Known rows, with every step that occurs:
vigi/detev/mefopig/raminun: -.03  -.06  -.11  -.08  .12  -.04  -.25  -.16  .13  .04  .01  -.01  -.15  -.15  -.14  .02  .06  -.04  -.12  -.10  .10  -.13  .23
bana/detev/mefopig/raminun/giba: .01  -.26  -.04  -.08  .04  -.02  -.38  -.17  .07  .00  -.03  -.02  -.23  -.16  .05  .12  .19  .12  -.07  -.25  .11  -.03  .09
telab/mida/giba/raminun/bana/detev/mefopig: .29  -.17  -.25  -.14  .01  -.06  -.63  -.02  .11  .13  -.03  .08  -.01  -.04  -.05  .04  .08  .26  .09  -.20  .32  .05  .27
varal/detev/mefopig/raminun/telab/mida: .02  -.21  -.20  -.11  .13  -.14  -.37  -.09  .18  -.05  -.11  .05  -.31  .00  .01  .03  .14  .10  -.12  -.28  .12  .07  .14
mefopig/raminun: .01  .00  -.08  -.02  .13  -.04  -.29  -.13  -.03  .11  -.04  .02  -.01  -.04  -.06  .06  .03  -.08  -.04  -.13  .00  -.05  .12
vigi/detev/pomir/raminun: .08  -.03  -.11  -.23  -.06  -.05  -.30  -.14  .23  -.04  .11  .01  -.10  -.11  .00  .01  -.17  -.13  -.02  -.11  .07  -.04  .28
detev/pomir: .09  -.08  -.16  -.11  .00  .05  -.25  -.06  .14  .01  .12  .11  .04  .01  -.01  .03  -.01  -.09  .03  -.08  -.02  .03  .15
telab/mida/giba/raminun/varal/detev/pomir: .25  -.12  -.35  -.20  .03  -.02  -.43  .00  .04  .15  .15  .20  -.15  .03  -.07  -.10  -.12  -.02  -.09  -.21  .32  .13  .34
vigi/detev/pomir/raminun/telab/mida/giba: .29  -.11  -.37  -.14  -.19  -.10  -.57  .02  .14  .00  .08  .04  -.19  -.16  .09  -.12  -.15  -.03  -.07  -.11  .17  .01  .36
vigi/detev: .00  .09  -.08  -.02  -.06  .06  -.11  -.11  .07  .07  .00  .01  -.03  .03  -.20  -.06  -.13  -.07  -.05  -.01  .07  -.05  .23
pomir/raminun: .07  .03  -.02  -.12  .07  -.08  -.25  -.14  .07  -.01  .02  -.03  .02  -.04  -.04  .05  -.05  .02  .00  -.12  -.03  .02  .17
mida/giba/raminun/varal/detev: .13  .02  -.12  -.10  .05  .00  -.24  -.04  -.12  .24  .07  .12  -.03  .05  -.20  -.06  -.12  -.05  -.09  -.09  .28  .12  .30
telab/mida/giba/raminun: .28  .02  -.26  -.07  .06  -.06  -.45  -.03  -.02  .17  .04  .08  .12  .02  -.18  -.17  -.07  .13  .01  -.12  .18  -.03  .31
giba/raminun/varal/detev: .04  .01  -.03  -.09  .07  -.01  -.18  -.10  -.02  .17  .02  .12  -.05  .14  -.18  .01  -.15  .00  -.12  -.16  .20  .12  .25
giba/raminun/bana: .15  .06  -.03  -.06  .03  -.03  -.41  -.04  .06  .17  -.03  .11  .20  .15  -.13  .08  -.06  .09  .07  -.12  .04  .02  .25
varal/detev: -.01  .05  -.02  -.11  .08  .03  -.03  -.15  .10  -.01  -.03  .06  -.06  .11  -.13  .02  -.06  -.07  .02  -.11  .07  .08  .12
bana/detev/pomir: .07  -.17  -.14  -.14  -.09  .08  -.32  -.12  .14  .02  .03  .03  -.06  -.01  .06  .10  -.03  -.09  .05  -.13  .10  .05  .10
mefopig/detev/pomir/raminun/telab/mida: .17  -.24  -.22  -.11  -.11  -.15  -.56  -.03  .25  -.02  -.06  .00  -.24  -.11  .13  .06  -.08  .00  -.06  -.17  .06  .07  .15
telab/mida/giba/raminun/varal/detev/mefopig: .16  -.11  -.28  -.17  .17  -.07  -.35  -.03  .04  .13  .10  .14  -.17  -.01  -.18  -.09  .01  .16  -.13  -.19  .33  .12  .33
mida/giba/raminun: .23  .03  -.13  -.06  .04  -.04  -.35  -.04  -.06  .19  .08  .04  .23  .01  -.19  -.10  -.06  .01  .02  -.03  .14  -.04  .30
mida/giba/raminun/bana/detev/vigi: .26  -.07  -.13  -.12  -.07  .00  -.48  -.18  .05  .16  -.02  -.01  .05  .02  -.17  .00  -.10  .06  .05  -.20  .27  .00  .29
detev/pomir/raminun/bana: .17  -.07  -.08  -.21  .00  -.06  -.46  -.05  .19  -.01  .09  .10  .00  -.04  .13  .19  -.03  -.05  .09  -.17  -.03  .07  .19
mida/giba/raminun/bana/detev: .26  -.05  -.08  -.07  -.09  .00  -.52  -.03  -.04  .24  -.05  .04  .14  .01  -.06  .08  -.06  .03  .10  -.11  .28  .05  .26
pomir/raminun/bana/detev/vigi: .09  -.08  -.02  -.18  -.03  -.06  -.38  -.27  .17  -.04  -.08  -.08  -.14  -.02  -.01  .17  -.10  .09  .04  -.29  .11  .06  .18
vigi/detev/pomir: .06  -.01  -.17  -.12  -.10  .09  -.21  -.10  .20  .02  .10  .06  -.06  -.03  -.09  -.03  -.12  -.15  -.03  -.03  .07  -.03  .25

Rows:
.00  -.13  -.15  -.16  .10  .01  -.27  -.09  .02  .10  .06  .13  -.27  -.03  .05  .12  -.03  -.24  -.13  -.22  .16  .10  .15 | mefopig/raminun/varal/detev/pomir
.25  -.04  -.15  .01  -.10  -.07  -.44  .05  -.09  .23  .02  .05  .19  .05  -.10  -.11  -.06  .05  -.04  -.03  .11  .01  .31 | mida/giba/raminun/telab
.12  -.08  -.08  -.20  -.12  -.02  -.32  -.13  .21  -.07  .16  .04  -.16  -.14  .03  -.02  -.13  -.04  -.06  -.18  .02  -.04  .29 | vigi/detev/pomir/raminun/giba
-.05  -.24  -.11  -.05  .09  -.02  -.37  -.12  -.04  .15  -.02  .01  -.29  -.14  .03  .18  .13  .04  -.18  -.19  .20  .05  .11 | bana/detev/mefopig/raminun/varal
.20  -.01  -.27  -.09  .08  -.03  -.35  -.01  -.08  .19  .05  .15  -.12  .06  -.17  -.13  -.13  .05  -.12  -.17  .33  .12  .33 | telab/mida/giba/raminun/varal/detev
.15  -.13  -.05  -.18  -.03  -.05  -.46  -.05  .26  .03  .00  .04  -.09  -.15  .08  .24  -.04  -.13  .06  -.11  .04  .09  .12 | mefopig/detev/pomir/raminun/bana
.07  -.07  -.03  -.03  -.01  .01  -.46  -.11  -.01  .13  -.17  .02  -.11  -.02  .06  .23  .03  -.04  .04  -.18  .14  .05  .07 | mefopig/raminun/bana/detev
.04  -.08  -.09  -.21  .04  .05  -.14  -.12  .22  -.06  .07  .12  -.08  .07  -.03  .05  -.05  -.17  .05  -.13  .07  .09  .12 | varal/detev/pomir
-.02  -.17  .00  -.15  .17  -.06  -.19  -.17  .14  -.08  .03  .06  -.24  -.10  -.06  .06  .18  .03  -.09  -.27  .07  .01  .13 | varal/detev/mefopig/raminun/giba
.15  -.15  -.36  .00  -.01  -.10  -.50  .01  .04  .09  -.03  -.01  -.26  -.19  -.07  -.11  .08  .06  -.17  -.11  .21  -.06  .32 | vigi/detev/mefopig/raminun/telab/mida/giba
.07  -.06  -.18  -.15  -.08  -.02  -.31  -.09  .10  .08  .14  .07  -.23  -.13  .02  .05  -.19  -.11  -.16  -.11  .12  .05  .31 | vigi/detev/pomir/raminun/varal
.20  -.06  -.22  -.02  -.05  -.11  -.50  -.01  .05  .12  -.07  .08  .05  .17  -.08  -.09  -.07  .23  -.06  -.17  .07  .03  .28 | giba/raminun/telab/mida
.10  -.01  .02  -.09  .01  -.07  -.26  -.12  .04  -.04  .06  .03  -.06  -.08  .00  .02  -.02  .10  -.03  -.19  -.06  .01  .19 | pomir/raminun/giba
.36  -.18  -.32  -.17  -.11  -.02  -.73  .01  .11  .13  .02  .13  .01  .00  .05  .04  -.05  .06  .12  -.22  .31  .07  .28 | telab/mida/giba/raminun/bana/detev/pomir
.08  -.12  -.15  -.14  .00  -.04  -.38  -.05  .04  .06  .16  .11  -.13  -.08  .09  .10  -.07  -.05  -.09  -.15  .01  .11  .22 | detev/pomir/raminun/varal
.14  -.21  -.29  -.09  .12  -.13  -.43  -.01  .06  -.01  -.05  .06  -.27  -.11  .01  -.04  .14  .04  -.10  -.20  .20  .07  .21 | varal/detev/mefopig/raminun/telab/mida/giba
.05  -.17  -.04  -.09  .01  .04  -.34  -.08  .17  .04  -.06  .03  -.08  -.01  .00  .22  .13  .14  .07  -.13  .11  .10  .10 | raminun/bana/detev/mefopig
.05  -.17  -.11  -.13  -.02  -.04  -.38  -.05  .11  .11  .08  .03  -.22  -.19  .05  .16  -.09  -.15  -.13  -.09  .08  .10  .15 | mefopig/detev/pomir/raminun/varal
.10  -.07  -.10  -.22  .03  -.08  -.34  -.12  .18  -.05  .12  .04  -.02  -.08  .07  .07  -.04  -.06  .03  -.16  -.02  .01  .18 | detev/pomir/raminun
.01  -.05  -.09  -.02  .03  .03  -.13  -.23  .18  .03  -.03  -.08  -.09  -.04  -.27  -.02  -.09  -.06  -.07  -.11  .07  -.04  .11 | mefopig/detev/vigi
.15  -.13  -.08  -.19  -.02  -.06  -.37  -.09  .14  -.09  .16  .07  -.08  -.12  .11  .04  .00  .02  .00  -.23  -.08  .01  .20 | detev/pomir/raminun/giba
.11  -.16  -.05  -.25  -.06  -.06  -.40  -.18  .18  -.05  .05  -.03  -.11  -.09  .15  .15  -.08  -.07  .06  -.20  .10  .04  .13 | bana/detev/pomir/raminun
